Each row comes from the steps of one path. Every step used is in the known rows, and no mark comes twice. Write the path behind each row, first mark first.
Known rows:
fofalo veted nipi: -0.21 -2.12  2.08  0.82  0.08 -0.49 -0.22 -2.36 -0.54  1.48 -3.12  0.53  0.86  0.83 -0.61  0.03 -1.64 -2.12 -0.04  3.61 -1.21 -1.53  0.98 -0.72 -3.27 -0.15 -2.43 -0.77  2.58
rosu rapon: -1.77  0.74 -0.32  0.85  0.64  0.77  4.22 -1.42  0.56 -0.67 -0.74  3.42  0.47  1.61 -1.11 -3.12 -1.32  1.94 -1.26  1.37  1.21 -0.63  1.64 -1.02  0.56 -0.58 -2.46 -1.67 -1.67
bive rosu veted nipi rapon: -1.49 -1.27 -1.61 -0.09 -1.10 -1.84  0.48 -0.67 -1.32  0.72 -1.26  1.31 -1.28  1.80 -0.65 -0.18  0.44 -2.85 -0.53  3.19 -2.53 -0.39  2.37 -0.74 -2.67 -1.62 -2.65 -2.40 -0.02
vanek lesigi: -1.20 -1.02  0.18  2.86 -0.55  1.40  1.30 -2.26  0.12 -1.71 -1.53  3.32  1.18 -1.30 -1.12 -0.32 -1.01 -0.03  3.25  3.11  0.92 -2.14 -0.14 -0.43  0.21 -0.70  0.58 -0.76 -0.58
nipi rapon fofalo veted: -0.35 -1.10  0.50  1.95  3.03  1.26  0.71 -1.67  1.56 -0.55 -4.36  0.18  2.12 -0.34 -0.65 -3.82 -1.05  0.05  1.07  0.33 -0.90  0.59  1.14  1.40 -1.04  0.57 -1.57 -0.83 -0.38
fofalo veted nipi bive rosu rapon vanek lesigi:  0.86 -0.52  2.14 -0.58 -0.17 -3.77 -0.15  1.56  3.01 -0.97  1.37 -2.38  0.24  0.94 -4.02  2.54  3.50  1.13 -0.70  4.95 -1.55  2.51  0.05 -2.41 -3.03  0.87  0.42 -1.23 -0.08
fegib zuvi nipi rapon: -1.66 -1.56 -1.45  1.40  0.39  0.30 -1.94 -1.79 -1.57 -3.35  2.39  0.92  2.40 -1.53 -1.93 -2.06 -2.10  1.60  3.19 -0.50 -1.54  1.20 -0.09  0.78  2.12 -0.41 -4.43 -0.71 -1.27
bive rosu veted: -0.80 -2.50 -2.47  0.77  0.08 -0.43  1.68 -1.64 -1.78  1.49 -1.39  4.43 -1.73  1.31  1.89 -1.23 -0.40 -1.31  0.72  3.78 -1.25 -1.20  0.88 -1.91 -0.79  1.21 -3.79 -2.67 -2.86
bive rosu: -0.48 -0.46 -2.05  0.38 -0.68  0.19  1.09 -1.70  0.75 -0.80 -1.73  4.36 -1.84  1.39 -0.05 -3.27  0.46 -0.15  1.18  3.11  0.10  0.58 -0.10 -1.12 -0.50  1.53 -2.93 -1.48 -0.20
fofalo rapon vanek: -2.65 -1.77 -1.92 -0.41  0.89  1.80 -1.11 -2.72 -0.01  0.84 -1.27  0.82  2.08 -1.55 -1.05 -4.11  0.43  1.17  2.43  0.40  1.39  1.48 -2.66  0.59  0.82  2.03 -3.09 -3.07 -2.62
veted nipi zuvi: -1.44  0.24 -1.79 -0.24 -1.50  2.39 -1.22 -1.09 -1.24 -0.86 -0.30  1.55  0.99  1.01 -0.42 -0.11 -1.62 -2.75  1.05  1.97  0.74 -0.10 -0.29 -2.46  0.75 -5.10 -1.17 -2.00 -0.47
rosu veted nipi zuvi fegib: -3.48 -1.28 -0.93  0.89 -2.20  2.40 -0.14  3.05 -5.32  1.44 -0.26 -1.61 -0.71  2.25  0.75  2.24 -2.67 -4.25 -0.15  1.21  0.51 -1.44  1.51 -1.67  0.67 -6.20 -1.77 -3.49 -3.45
zuvi nipi: -2.65 -2.62 -0.69  0.32 -1.36  1.84 -0.24 -2.48 -2.68 -1.49 -0.14  1.33  0.10  0.29  0.04 -0.12 -1.88 -1.31  1.77  1.02 -0.07  2.07  0.12 -0.94 -0.07  0.14 -3.10 -1.64 -1.08
rapon fofalo: -2.93 -1.35 -2.55  0.13  1.13  1.10  1.08 -2.04 -0.04 -1.59 -2.76  2.67  0.06  1.53  0.41 -4.91 -0.92  0.20  1.07  0.65 -0.30  1.01  1.61 -0.11  1.46  1.01  0.11 -2.73 -2.12
rapon vanek lesigi: -1.71 -1.93 -0.68  1.41  2.73  1.60  0.01 -2.37 -0.81 -1.23 -1.48  2.19  1.69 -1.71 -0.70 -2.36  1.00  1.47  3.26  1.07 -0.44  0.77 -1.06 -0.50  1.72  1.10  0.94 -2.02 -1.06
rosu veted nipi rapon vanek: -3.44 -2.25 -1.18 -0.62  3.20  0.35 -0.18 -1.60 -3.56  1.70 -1.50 -0.63  1.45  0.55 -0.18 -2.08 -0.10 -1.79 -0.13  0.06 -2.93  0.91  1.91 -0.54  0.24 -1.33 -1.17 -3.79 -1.13
veted nipi bive rosu rapon vanek: -2.61  1.02 -1.64 -3.44 -0.71 -2.51  1.06  1.07  1.79 -0.63  1.77 -1.15 -1.42  3.61 -3.01 -1.68  2.92  0.94 -1.97  2.73 -0.55  4.41  0.92 -3.20  0.08  0.80 -0.52 -3.81 -0.95
bive rosu veted nipi: -1.41 -3.00 -2.06 -0.83 -1.81 -2.64  0.37 -0.94 -2.48  1.03 -0.92  2.59 -2.48  2.66  1.06  0.14  0.12 -2.94 -0.66  4.50 -2.74 -0.87  1.78 -1.77 -2.56 -0.03 -2.66 -2.79 -0.63
rapon fofalo veted nipi: -0.97 -3.22  0.21 -0.50  0.71 -1.80 -0.79 -1.35 -0.41 -0.39 -3.59 -0.52  0.20  2.02 -0.27 -1.85 -0.60 -1.44 -0.52  2.44 -2.51  0.51  1.95 -0.12 -2.83  0.71 -0.18 -1.54  1.17
fegib zuvi nipi bive rosu rapon fofalo veted:  0.82 -2.61 -1.08 -0.94 -0.95 -4.87 -1.95  1.77  2.42 -3.76  4.48 -1.91  0.00  2.02 -2.20 -0.45  0.46  3.29 -0.50  2.93 -2.58  4.17  0.46 -1.46 -0.36  2.97 -4.22 -1.09 -4.22
rapon fofalo veted rosu bive: -2.29 -3.33  0.88 -0.53 -2.11 -2.88 -0.34  1.00  0.95  1.32 -2.12 -0.20 -0.27  3.73  3.72 -1.49 -4.42 -0.01  2.53  1.71 -3.52 -0.62  0.82 -0.49 -1.01  2.04 -1.26 -3.55 -0.28
lesigi vanek: -2.55 -0.40  0.48  0.94  3.31  2.64  1.64 -1.32 -0.51  1.29 -3.21  3.82  1.61 -1.38 -0.68 -4.49 -0.98 -0.64 -0.24  1.30  0.25 -0.73  0.45 -0.38 -0.04  0.34  0.13 -3.73  0.65
fofalo veted rosu:  0.16 -2.49  2.03  1.43 -1.07 -1.43 -0.30 -0.73  0.55  2.01 -2.67  2.29  0.17  1.45  1.35  0.72 -2.40 -0.29  1.54  2.04 -1.01 -1.54 -0.58 -1.03 -1.92  0.06 -3.59 -0.79  2.31
nipi bive rosu rapon: -1.53  2.49 -1.33 -0.41 -2.47 -0.12  3.67  0.41  3.38 -0.82  1.16  1.81 -0.95  2.91 -2.48 -1.27  0.56  0.94 -0.23  3.67  2.20  1.20  0.89 -3.02  0.38  0.51 -2.20 -2.38 -2.61
nipi veted rosu bive: -3.89 -2.09  0.78 -0.11 -4.55  0.77  1.30  0.77 -0.12  1.74 -0.18  0.07 -0.49  2.92  2.24  1.90 -5.88 -0.29  3.78  2.09 -0.08 -1.86 -1.31 -1.07  1.29 -1.67 -3.76 -4.46 -0.44

Write each row's path:
-0.67 -1.36 -0.70 -1.57 -2.28 -2.89 -1.61  0.16  2.61 -0.31 -1.91 -2.00 -1.24  3.30 -1.63  0.18  0.93 -2.20  0.17  5.19 -1.51  2.39  1.32 -2.02 -3.15  1.61 -0.16 -2.51  0.27 | rapon fofalo veted nipi bive rosu
-3.56 -0.49 -1.89 -0.85  0.00 -0.34  0.11 -0.94  0.10 -2.27 -2.93 -0.28  0.28  2.04 -1.96 -3.76  0.26 -1.26 -0.18  0.13 -1.39  1.60  2.60  1.08 -0.39 -1.40  1.22 -2.32  0.68 | veted nipi rapon fofalo
-2.46  0.94 -1.56 -1.68 -4.34 -1.00 -0.05 -0.47  1.86 -0.10 -0.25  0.20 -1.47  2.99 -2.27  0.51  0.18 -2.75  1.26  5.06  0.48  1.27  0.80 -3.06 -1.01 -0.34 -0.45 -2.97  0.30 | veted nipi bive rosu
-2.33 -1.46  1.44  0.44 -1.60 -1.90 -0.09  1.03  1.99  1.02 -2.39 -1.01  0.76  2.69  2.25 -1.81 -4.43  0.24  3.11  0.27 -3.46 -0.54  1.04  0.64 -0.79  0.55 -1.20 -3.20  0.38 | nipi rapon fofalo veted rosu bive
-1.48 -2.88 -2.22  0.65 -0.27 -0.68 -2.20 -2.16 -2.45 -2.88  2.69  1.95  1.24 -0.58 -0.49 -1.49 -2.19  1.49  2.64  1.02 -1.71  0.79 -0.39 -0.26  2.19  0.99 -4.59 -1.35 -1.78 | fegib zuvi nipi
-2.63 -4.73 -0.30 -1.69 -3.17 -2.15  0.80  2.52 -0.99 -3.20  1.87 -1.35 -2.58  3.91 -0.01  3.17 -0.97  1.72 -1.91 -0.52 -0.81  4.67  0.19  0.26 -0.38 -2.94 -3.95 -2.63 -2.48 | zuvi nipi veted rosu rapon fofalo
-2.80 -3.93  1.85 -0.42 -3.24 -2.43 -2.20  1.59 -0.20 -0.77 -0.09 -3.27  0.10  2.62  2.54  0.98 -4.26 -0.80  2.80 -0.34 -4.32  2.96  0.60  0.81 -1.72  0.44 -2.41 -2.66 -0.04 | zuvi nipi rapon fofalo veted rosu bive
-3.27  1.06 -0.63  0.59 -2.93  3.20 -0.56  2.64 -2.81 -0.70 -0.73 -1.42 -0.83  2.34 -1.18  0.35 -1.57 -2.93  0.18  0.52  1.71  0.30  0.26 -0.91  0.85 -5.82 -1.32 -2.24 -0.89 | veted nipi zuvi fegib
-1.91  0.33 -0.85 -0.96 -4.15 -0.39  1.75  0.96  1.23 -2.44  3.59 -0.48 -1.66  2.73 -2.37  1.58  0.56 -0.06 -0.28  3.03  1.05  4.52  0.58 -2.75 -0.62  0.21 -3.27 -2.05 -2.98 | zuvi nipi bive rosu rapon
 0.73 -1.52  2.74  1.20 -0.43 -3.09  2.13  0.49  1.33  1.01 -0.84  1.98 -0.09  2.70  0.42  0.52 -1.71  1.70 -1.67  1.60 -0.79 -1.38  0.74 -0.82 -2.65 -0.54 -4.24 -0.47  1.48 | fofalo veted rosu rapon
-2.10 -1.18 -1.82 -0.02 -3.29  0.52 -0.81  3.82 -4.19  0.32  0.50 -0.59 -3.28  3.15  0.58  1.89 -0.35 -4.04 -0.74  2.36 -0.38  0.01  0.85 -1.78 -0.96 -4.85 -3.00 -3.14 -3.30 | bive rosu veted nipi zuvi fegib
-0.71 -2.09  1.09 -0.54  1.16 -3.32  1.41 -0.12  0.91 -1.03 -1.92 -0.57 -0.16  2.97 -1.03 -1.94 -0.01  0.73 -3.52  2.15 -2.18  0.72  3.24 -0.19 -3.33  0.03 -0.99 -1.08  0.07 | rosu rapon fofalo veted nipi
-4.40 -1.18 -0.80 -0.17 -2.69  0.52  1.01 -1.23 -2.01  2.63 -0.10 -1.09  1.63  2.17 -0.67  2.29 -2.93 -4.35  1.26  4.65  0.07 -2.31  2.56 -3.51  0.33 -2.26  0.10 -4.52 -2.09 | rosu veted nipi bive
-1.48 -1.43  0.48  0.42 -0.75  1.21 -2.07  3.65 -1.95 -0.83 -2.29 -3.29 -0.55  2.61 -0.55 -0.05 -1.26 -2.65 -0.70  0.40 -0.37  1.47  0.63  0.15 -1.27 -4.17 -0.58 -2.02 -1.29 | rapon fofalo veted nipi zuvi fegib
 2.31 -1.16 -1.07 -1.37 -0.17 -2.96 -0.90  2.13  1.92 -2.67  0.33  0.40 -1.64  2.95 -0.76 -0.94  2.14  0.41 -3.72  2.74 -2.03  2.75  0.83 -1.37 -3.30 -2.57 -2.58 -0.78 -1.79 | bive rosu rapon fofalo veted nipi zuvi
-3.21 -3.03 -0.94  0.00 -0.66 -0.62  0.80 -2.04 -3.56  1.83 -1.31  1.44  0.20  1.76  0.92  0.35 -2.13 -3.26 -0.34  3.16 -1.74 -2.55  2.47 -1.70 -1.17 -1.65 -1.56 -3.06 -0.91 | rosu veted nipi
 0.27 -0.31  0.06 -0.70 -1.50 -2.25 -0.35  5.96  0.42 -2.27 -0.02 -2.68 -3.58  4.56 -1.51 -0.41  1.98 -0.35 -4.30  1.35 -1.03  3.27  1.17  0.01 -3.11 -3.46 -2.42 -1.12 -2.20 | bive rosu rapon fofalo veted nipi zuvi fegib
-2.23 -0.77 -1.88  0.58 -2.29  0.89  1.50 -0.62  0.10  2.02 -0.06  1.65 -0.26  1.80  0.38  0.80 -1.18 -2.44  2.25  4.80  0.52 -0.97  0.91 -3.51  0.42  0.81 -2.30 -3.94 -3.92 | nipi bive rosu veted
-0.16 -1.56  0.78  0.97  2.54 -1.01  3.00 -0.56  1.43 -0.96 -2.33  1.26  0.78  1.55 -0.41 -3.64 -0.79  2.16 -2.27  1.38 -0.76  0.30  2.12  0.14 -1.59  1.22 -2.01 -1.10 -1.97 | rosu rapon fofalo veted
-2.21 -4.70  0.60 -0.19 -4.23  0.66 -1.01  0.32 -2.19 -1.00  0.76 -0.34 -1.59  1.75  0.52  5.29 -2.72 -1.11  1.75  0.97  0.17  2.33 -1.85 -0.55 -0.42 -2.85 -5.47 -2.27  0.23 | zuvi nipi veted rosu
 0.68 -2.23  0.00 -1.76  0.17 -5.48  0.96  1.17  1.96 -1.87 -1.03  0.40 -2.68  4.09 -1.30 -2.14  2.31  0.92 -4.35  3.54 -3.21  2.42  2.69 -0.21 -4.93  1.53 -2.13 -0.85  0.33 | bive rosu rapon fofalo veted nipi
-2.22 -2.63 -0.62 -0.89 -1.51 -1.83  2.88  2.03  1.44 -1.90 -0.34  0.59 -1.69  3.89 -0.04  0.33 -1.05  2.94 -1.78  0.18  0.02  1.34  0.54  0.14  0.51 -2.73 -3.01 -2.99 -1.72 | nipi veted rosu rapon fofalo
 0.30  0.67  1.79 -0.80 -2.58 -2.99  1.67  0.92  3.29  0.60  0.64 -1.23 -0.92  3.19 -3.14  1.69  0.68 -0.93 -1.86  5.66 -0.01  0.79  1.51 -3.09 -3.86  0.14 -2.55 -1.39  0.64 | fofalo veted nipi bive rosu rapon
-2.65 -1.50 -1.43 -1.27 -1.06 -3.74  2.33  1.52  1.11 -1.70 -0.49  2.13 -1.70  4.59  0.63 -2.68  0.04  3.05 -2.02 -0.19 -1.31  1.35  1.90 -0.36  0.43 -0.62 -0.78 -2.75 -0.94 | veted rosu rapon fofalo
 0.15 -4.96  0.10  0.24 -0.29 -4.58 -4.80  1.00 -0.28 -3.11  1.39 -1.55  0.85  0.78  0.08 -0.18 -1.66  2.15  1.91 -1.13 -5.00  2.60 -0.19  1.36 -0.53  0.46 -4.30 -0.39  0.42 | fegib zuvi nipi rapon fofalo veted rosu
-4.10 -4.15  1.18 -0.86 -6.23  0.29 -0.52  1.40 -2.02  0.37  2.08 -1.59 -1.27  2.91  2.35  4.86 -5.56 -1.38  3.65  1.41 -0.94  1.23 -1.63 -0.88  0.34 -1.88 -4.75 -4.16 -0.89 | zuvi nipi veted rosu bive
-0.99 -2.77 -1.20 -0.19  1.40 -2.61 -1.32 -0.15 -1.79 -0.77 -0.29  0.20 -0.55 -0.68 -1.14  0.31  3.43 -0.93  0.89  2.42 -3.99  1.20  0.74 -0.05 -1.92 -0.52  0.32 -2.22 -0.69 | bive rosu veted nipi rapon vanek lesigi
-2.30  0.09 -1.37 -0.50  3.84  0.76  3.07 -1.33 -0.29 -0.37 -0.34  2.27  0.81  0.99 -0.48 -5.26  0.75  3.44 -1.35 -0.60 -0.22  2.12  0.62 -0.99  2.18  1.17 -2.07 -2.81 -2.44 | rosu rapon vanek
